Each row comes from the steps of one path. Every step used is in the known rows, and no mark comes twice. Write the path behind each row, first mark first.
In the rows, zero is written as 128.
Known rows:
moti > subo > meza > tiguv > vonif > zubavin: [ 86  68 115 156  99 156 132 116 122 160  74 172 120  63  53 122  93 117
 103 134 110 132 200  26  91 115 121  84  35 173 131  87 137  61 167 142
 123 103 139 130 162  74 160  93  79 181 148  85  81 127 157 114 173 143
 153 142 105 135 138 108 111 131 134]
vonif > zubavin: [ 65  99 110 146 158 126 132 127 102 145 118 131 118 104  92 107  85 139
  95 123 118 144 161 129 104 114 146 122  71 136 113  88 113  91 129 107
  68 126 128 123 126  77 152 116  80 151 155  95 114 110 153 118 175 142
 118 129 108  96 135 137 105 123  84]
dovu > zubavin > vonif > subo > meza: [109  66 148 171 131 111 157 112  81 160 111  96 135 119 100 105  91 135
 104 101 117 121 133  75 102 162 143 143  29 165 142 144 130  78 177 107
 135 110 138 179 133  79 134 135  75 137 143  90 145 127 154 124 187 163
 132 134  78  86 109 134  98 105 160]
libob > zubavin > meza > tiguv: [ 95  85  93 136 148 117 114 104 113 158  80 151 105 127  82 135  98 163
 107 123  96 113 165  90  95 143 132 118  60 154 159 149  68  69 150 115
  98 151 140 166 148 100 136 146  50 151 119 100  98 123 127 102 213 136
 112 114 117 107 140 123 124 142 122]
tiguv > vonif > zubavin > meza > kote: [ 46 135 121 135 109 152 161 120 125 156  67 116 141 130 104  97  71 138
 107 145 115 129 190  90  56 109 148  79  63 125  91  72  91  96 146 108
 126 135 156 128 141  47 138  78  75 148 123 120 103  89 149 133 182 131
 113 110 103  92 125 158 114 140 106]
kono > zubavin > meza: [ 81 106  96 120 174 113 140 136 101 139 107 111 113 150 104 121  98 167
 107 134  71 101 160 117  94 115 164 136  77 132 124 127  97  79 144 108
 111 140 138 152 133  80 134 128  50 131 141  95 147 120 136 138 182 122
 116 111 112 107 136 138 121 119 120]
kono > zubavin > meza > tiguv: [ 91  94 113 124 153 111 124 120  99 141 100 148 103 134  85 126 107 172
 114 135  84 102 185  96 108 137 140 120  73 149 141 132  90  76 151 110
 115 125 141 162 147 108 128 115  57 143 137  93 130 121 136 120 206 117
 117 108 128 118 139 127 119 134 130]
zubavin > dovu: [ 89  84 111 119 162 125 100 119 106 151 125 127 121 137  94 122  93 171
  98 123 115 114 169 129 100 126 158 120  83 133 131 116 101 116 148 122
  98 132 126 166 139  95 160 140  87 161 135  68 109 120 126 161 149 118
 130 131  99  98 156 118  88  97 115]
dovu > zubavin: [121  89 130 148 162  98 112 130 107 125 139 118 119 104  93 127 101 167
 122 114 109 128 146 126 107 175 144 146  69 125 144 126 121 103 152 112
  98 128 145 170 125  81 140 124  77 133 133  97 123 124 115 114 182 136
 103 124  93  88 154 132 122 113 115]
libob > zubavin > meza > tiguv > vonif > subo: [102 100 125 136 109 126 122 101 101 157  50 152 145 142  77 115  87 130
 103 111 128 117 197  59  82 146 136 110  46 164 145 154  94  51 167 127
 145 162 144 150 139  83 148 114  55 162 111  99  83 116 158  85 219 141
 141 147  91 110  93 142 115 168 133]
tiguv > vonif > zubavin > dovu: [ 51 115 130 139 134 127 132 120 118 156  80 116 135 132  79 100  78 128
 113 129 121 135 203 120  65 122 152 101  73 121 112  79 108 106 159 123
 105 129 128 127 134  73 166 102  80 160 145  78 102  94 141 138 169 148
 120 135  93 110 145 120  90 122 100]
dovu > zubavin > meza: [103  73 122 150 169 106 137 119  95 147 116 101 124 125 113 122  90 161
 114 114  91 106 148 119  73 153 149 142  71 139 152 126 101  91 152 114
 100 144 140 180 135  75 132 136  56 128 135  97 129 127 108 135 187 144
  90 113  91  93 147 120 122 111 129]
libob > zubavin: [ 90 104  94 130 151 110 116 130 116 139 105 138 121 120  84 126 101 170
 105 110 116 133 152 118 115 141 142 146  69 124 134 141 101  79 140 117
  86 134 138 159 124  90 147 147  59 138 134 104  99 124 148  97 184 137
 119 131 117 106 151 147 123 127  98]
subo > vonif: [114  99 112 147 147 128 108 135 132 152 110 154 141 133  90 142  89 161
 100 129 151 147 183 129  88 128 159 139  56 140 115 102  98  80 155 135
  91 129 100 180 130  84 152 141  77 150 146  87 117 132 123 127 142 139
 139 115 111 102 154 153  91 106 102]
tiguv > vonif > subo > meza > kote: [101 126 147 123  81 146 140 100 118 162  99 153 169 134 100 118  72 157
 110 120 142 129 184  42 105 118 152  93  35 163  99 128 133 108 168 116
 162 111 147 143 149  54 175  87  99 168  98  98 100 119 169 149 137 118
 160 143  99 101 107 149 100 141 129]
meza > tiguv > vonif: [104 104 142 125 113 123  99 110 135 141  98 176 126 110  66 122 100 157
 114 140 144 120 222  77 104 172 129 102  70 144 119 113 111 101 151 128
  92 114 125 159 134  90 150 112  97 154 136  92  88 123 122 110 180 122
 146 127 121 116 137 127 104 146 119]
libob > zubavin > vonif > tiguv: [ 77  92 104 161 122  96 132 132 105 150  65 112 101 114  69 104  96 131
  96 102 107 138 154 119 109 154 130 149  58 126 127 126  85  64 152 116
  99 135 144 168 114  79 132 141  73 152 163 112 107 103 153  72 194 170
 129 141 111 112 142 147  92 117 112]
libob > zubavin > vonif > subo > meza: [ 90  82 107 157 128 124 161 108  88 174  77 119 130 132  91 112  83 147
  96  94 119 139 138  63 109 128 145 142  27 163 141 168 110  61 164 110
 129 125 135 169 139  82 135 146  62 143 135  92 130 122 180 104 196 169
 151 135  86  98 109 150 100 117 144]
kono > zubavin > vonif > tiguv: [ 75 110 115 151 132  91 141 137  96 130  88 109  93 125  73  99 106 130
 106 114  93 123 162 125 127 141 136 148  62 127 118 115  99  74 137 102
 117 112 143 149 112  84 129 114  76 138 172  98 136  96 162  99 176 159
 133 135 119 124 144 154  94 104 117]
tiguv > vonif: [100 122 126 122 131 126 116 120 142 144 105 144 135 128  87 119  88 159
 111 133 136 122 203  96  99 155 146 122  70 128 107 106 117 105 140 135
  85 126 111 164 120  72 161 132  88 143 144  92 104 118 126 118 157 131
 138 137 113 102 135 142 106 126 104]
kono > zubavin > vonif > subo > meza: [ 93  95 123 152 142 123 166 125  82 153 104 114 121 145  92 117  94 152
 104 114 100 116 146  77 125 121 149 138  37 162 132 152 129  71 165 100
 148 106 129 159 130  86 129 122  68 136 144  84 161 115 179 127 191 155
 151 132 105 109 107 148  95 112 151]
moti > subo: [ 95  72 103 131 135 144 114 129 121 139 120 147 118  98  88 134 103 154
  99 116 108 128 166  91 125 123 142 137  76 148 129 102 132  91 143 132
 101 141 117 154 133  75 157 117  90 142 134  78 105 140 136 136 147 123
 152 147  92  98 158 147 110  91 106]
tiguv > vonif > subo: [ 99 120 145 126 113 123 119 114 116 144  92 138 163 142 102 101  84 130
 105 115 147 125 197  80 108 144 148 121  67 145  99 119 133  92 150 130
 121 140 122 146 114  69 170 107  97 154 132  80 105 122 152 113 165 132
 153 156  81 100 103 146  96 139 109]

Which path is each row?
[111  87 151 135 123 116 118 103 116 139  76 130 123 113  81 122  96 150
 129 141 115 103 200  82  69 182 124 112  60 136 150 123 100  91 176 123
 114 136 143 183 141  89 139 106  61 136 125 102 103 120 101 101 212 134
 100 117 107  97 134 119 123 141 145]	dovu > zubavin > meza > tiguv > vonif
[129  83 159 150 115 107 125  97  86 147  76 124 140 133  93 111  98 123
 127 117 128 107 197  66  74 176 131 108  51 163 152 130 121  73 186 116
 148 142 144 158 134  81 144  88  68 154 125  92 101 126 135 101 210 142
 115 141  78 103 107 132 117 147 152]	dovu > zubavin > meza > tiguv > vonif > subo
[ 83  94 115 150 117 100 136 133 107 155  84 112 107 111  83  96  94 135
  98 113 119 134 166 121 113 146 124 137  70 141 119 101  96  84 136 113
  88 126 128 172 112  87 136 128  98 150 166  98 116 104 141 105 158 161
 147 143 106 102 143 143  77  97 118]	zubavin > vonif > tiguv
[ 68 124 115 136 154 117 147 141 102 131  98 111 104 131  84 112 108 157
 103 120 105 119 173 123 126 149 143 149  77 107 125 134 102  85 140 111
 107 118 131 161 118  92 121 124  69 110 160  97 154 106 143 116 203 152
 123 110 116 111 150 158 100  97 126]	kono > zubavin > vonif
[ 57 115 113 148 141 139 160 113 118 160  69 113 130 135  94  96  67 132
 111 141 113 120 192  94  43 120 143 107  67 139 106  81  99  76 150 134
  95 155 128 139 132  54 144 122  62 145 151 109 116  96 148 123 195 149
 116 127 111  94 113 132 119 131 104]	tiguv > vonif > zubavin > meza
[121  94 133 132 112 132 107  91 135 161  98 180 125 105  61 133  90 171
 117 141 130 104 206  38  93 158 136 101  56 163 124 130 110  94 166 134
  98  99 129 167 154  90 162 127  90 171 137  87  94 132 135 120 168 122
 152 126 134 122 129 103 101 134 141]	subo > meza > tiguv > vonif
[ 76 109 137 143 113 127 115 109 129 141  76 168 123  94  66 104  90 129
 112 146 135 133 217  89  98 146 124  88  60 135 117  90 114  88 145 119
  89 111 135 126 139  86 151  87  83 165 156  98  81 100 141  84 193 137
 129 120 125 115 129 124 109 161 101]	meza > tiguv > vonif > zubavin
[127  55 162 169 112 106 141 100  86 152 101 125 114 106  90 115  93 140
 111 104 120 117 155  65 119 178 137 119  27 174 170 150 124  80 186 108
 140  92 148 180 147  99 129 111  84 157 138  87 130 130 148 109 212 155
 131 126  83 103 109 122  91 129 175]	dovu > zubavin > vonif > subo > meza > tiguv
[135  66 132 144 116 119 107  92  98 167 126 172 126 113  93 128  92 162
  99 112 123 119 167  53 131 127 141 111  44 197 146 145 128  78 166 107
 129 107 130 152 153 111 161 117  88 192 130  67 107 144 155 128 166 119
 164 142 106 108 108 112  94 130 137]	vonif > subo > meza > tiguv
[ 67  58 115 156 101 155 119 107 115 169  60 151 118  84  55 126  89 124
 103 135 105 127 212  45  77 100 128  77  42 176 148  86 133  77 197 141
 145 110 143 136 175  82 168  88  80 191 135  55  76 120 154 143 163 140
 159 145  92 136 151  88  88 115 137]	moti > subo > meza > tiguv > vonif > zubavin > dovu
[ 79  77 130 146 125 136 130 104 112 167  75 147 121 109  53 115  76 145
 107 143 118 124 209  73  64 123 137  78  41 162 129  91 110  90 172 117
 114  95 143 138 163  90 164 102  88 189 140  65  95 114 152 147 177 134
 134 127 113 125 134  87  86 135 134]	subo > meza > tiguv > vonif > zubavin > dovu
[ 91  84 161 160 134 102 141 127  81 141 103  88 128 119 104 100 102 133
 102  94 132 127 148 115 120 172 137 148  51 136 142 137 121  81 165 101
 127 124 132 165 119  87 124 111  79 125 142  97 134 116 139 103 195 168
 120 139  59  85 120 157 101 111 135]	dovu > zubavin > vonif > subo
[ 68  73 101 149 150 126 128 112 102 155  82 140 102 103  98 112  87 144
  99 135  93 125 184 106  78 111 130  96  68 162 137  85  91  72 144 108
  91 133 143 139 151  93 135 109  64 167 141  93 114 107 136 115 208 135
 110 111 104  98 123 116 109 134 116]	vonif > zubavin > meza > tiguv
[116 102 145 138 116 130 137 104 116 167 101 148 161 134  88 115  73 138
 109 119 140 121 180  38  97 130 155 117  42 170 110 130 136  88 164 127
 130 119 130 150 139  68 176 120  90 167 128  80 112 133 164 129 143 138
 168 159 106 104  98 127 101 133 128]	tiguv > vonif > subo > meza
[ 77 129 101 101 133 136 144 132 102 136 105 124 117 150 100 124  90 173
 113 136  81 111 162 106 105 114 154 105  73 125 117 126  99  98 144  95
 142 132 162 143 145  81 135  93  56 134 102 100 134 100 137 156 177 105
 109 101 115 104 139 161 124 118 112]	kono > zubavin > meza > kote
[ 96 113 139 132 106 116 124 113  95 142  70 149 136 151  86 102  98 132
 116 128 110 102 212  70 105 133 139 111  62 159 131 136 106  68 180 117
 160 139 136 140 132  90 147  88  63 145 125  91 117 117 151 108 211 132
 132 143  97 127  93 139 115 158 144]	kono > zubavin > meza > tiguv > vonif > subo
[102  79 122 156 138 130 160 105  88 170 104 114 129 138  94 111  80 142
  92 105 132 121 143  68 112 124 146 132  50 169 127 127 123  82 157 114
 123 118 115 180 138  77 133 142  93 158 138  78 139 130 168 130 162 160
 164 141  89  90 101 132  76  99 149]	zubavin > vonif > subo > meza
[ 72  98 130 145 123 123 140 114 100 156 105 116 128 141 103  97  88 134
  90 101 136 127 153 107 122 139 139 132  68 145 130 120 116  87 147 121
 117 141 107 162 123  97 137 125  97 136 146  82 134 114 158 116 179 156
 163 142  77  88 112 168  88 115 125]	zubavin > vonif > subo
[ 80  53  87 180 118 164 126 128 120 164  60 164 119  94  75 126  91 117
  85 146 117 151 192  90  63  80 132  99  44 177 144  63 100  38 180 145
 122 144 111 160 160  78 151 100  59 164 141  92 104 128 138 122 185 146
 143 124  85 119 146 141  96 112 123]	moti > subo > vonif > zubavin > meza > tiguv
[ 94  95 133 153 114 138 139 105 126 159  87 174 118  83  61 119  86 136
 112 138 123 128 208  52  83 138 121  93  43 163 117  97 125  77 159 123
 100  93 150 136 148  83 153 104  78 179 161  99  95 112 153 110 189 146
 134 127 127 116 119 100 100 147 126]	subo > meza > tiguv > vonif > zubavin
[ 56  92 109 142 165 118 116 126  97 152 104 114 123 127  95 107  83 150
  94 119 108 140 161 142  91 100 157 108  75 133 125  85 113 101 153 108
  97 116 135 128 142  88 155 118  79 168 147  67 118 102 145 147 165 133
 117 126  90 105 147 122  85 113  93]	vonif > zubavin > dovu
[111  57 136 158 115 131 139  97  98 174  93 144 115 121  80 122  95 149
  92 115 132 118 167  53 122 144 136 116  43 184 151 135 110  73 160 114
 127 101 119 166 142 109 141 130  94 168 138  78 129 130 156 116 185 152
 166 136  94 101 102 128  78 123 164]	zubavin > vonif > subo > meza > tiguv
[ 84  71  95 171 136 137 128 119 117 164  70 151 129 115  81 116  81 137
 100 150 124 142 189 111  49 109 137 100  49 165 135  70  76  56 169 126
 104 139 119 152 153  86 140 122  57 171 149  97 111 109 135 117 194 143
 122 104 106 108 134 131  97 129 122]	subo > vonif > zubavin > meza > tiguv
[ 65  81 105 164 154 133 119 135 112 155  87 127 144 138  81 113  82 135
  93 130 135 158 179 148  55  95 167 114  51 144 124  69  93  84 175 124
 108 117 107 152 140  85 157 120  67 169 159  74 110 104 144 142 150 150
 122 121  94 107 154 134  71 102  98]	subo > vonif > zubavin > dovu
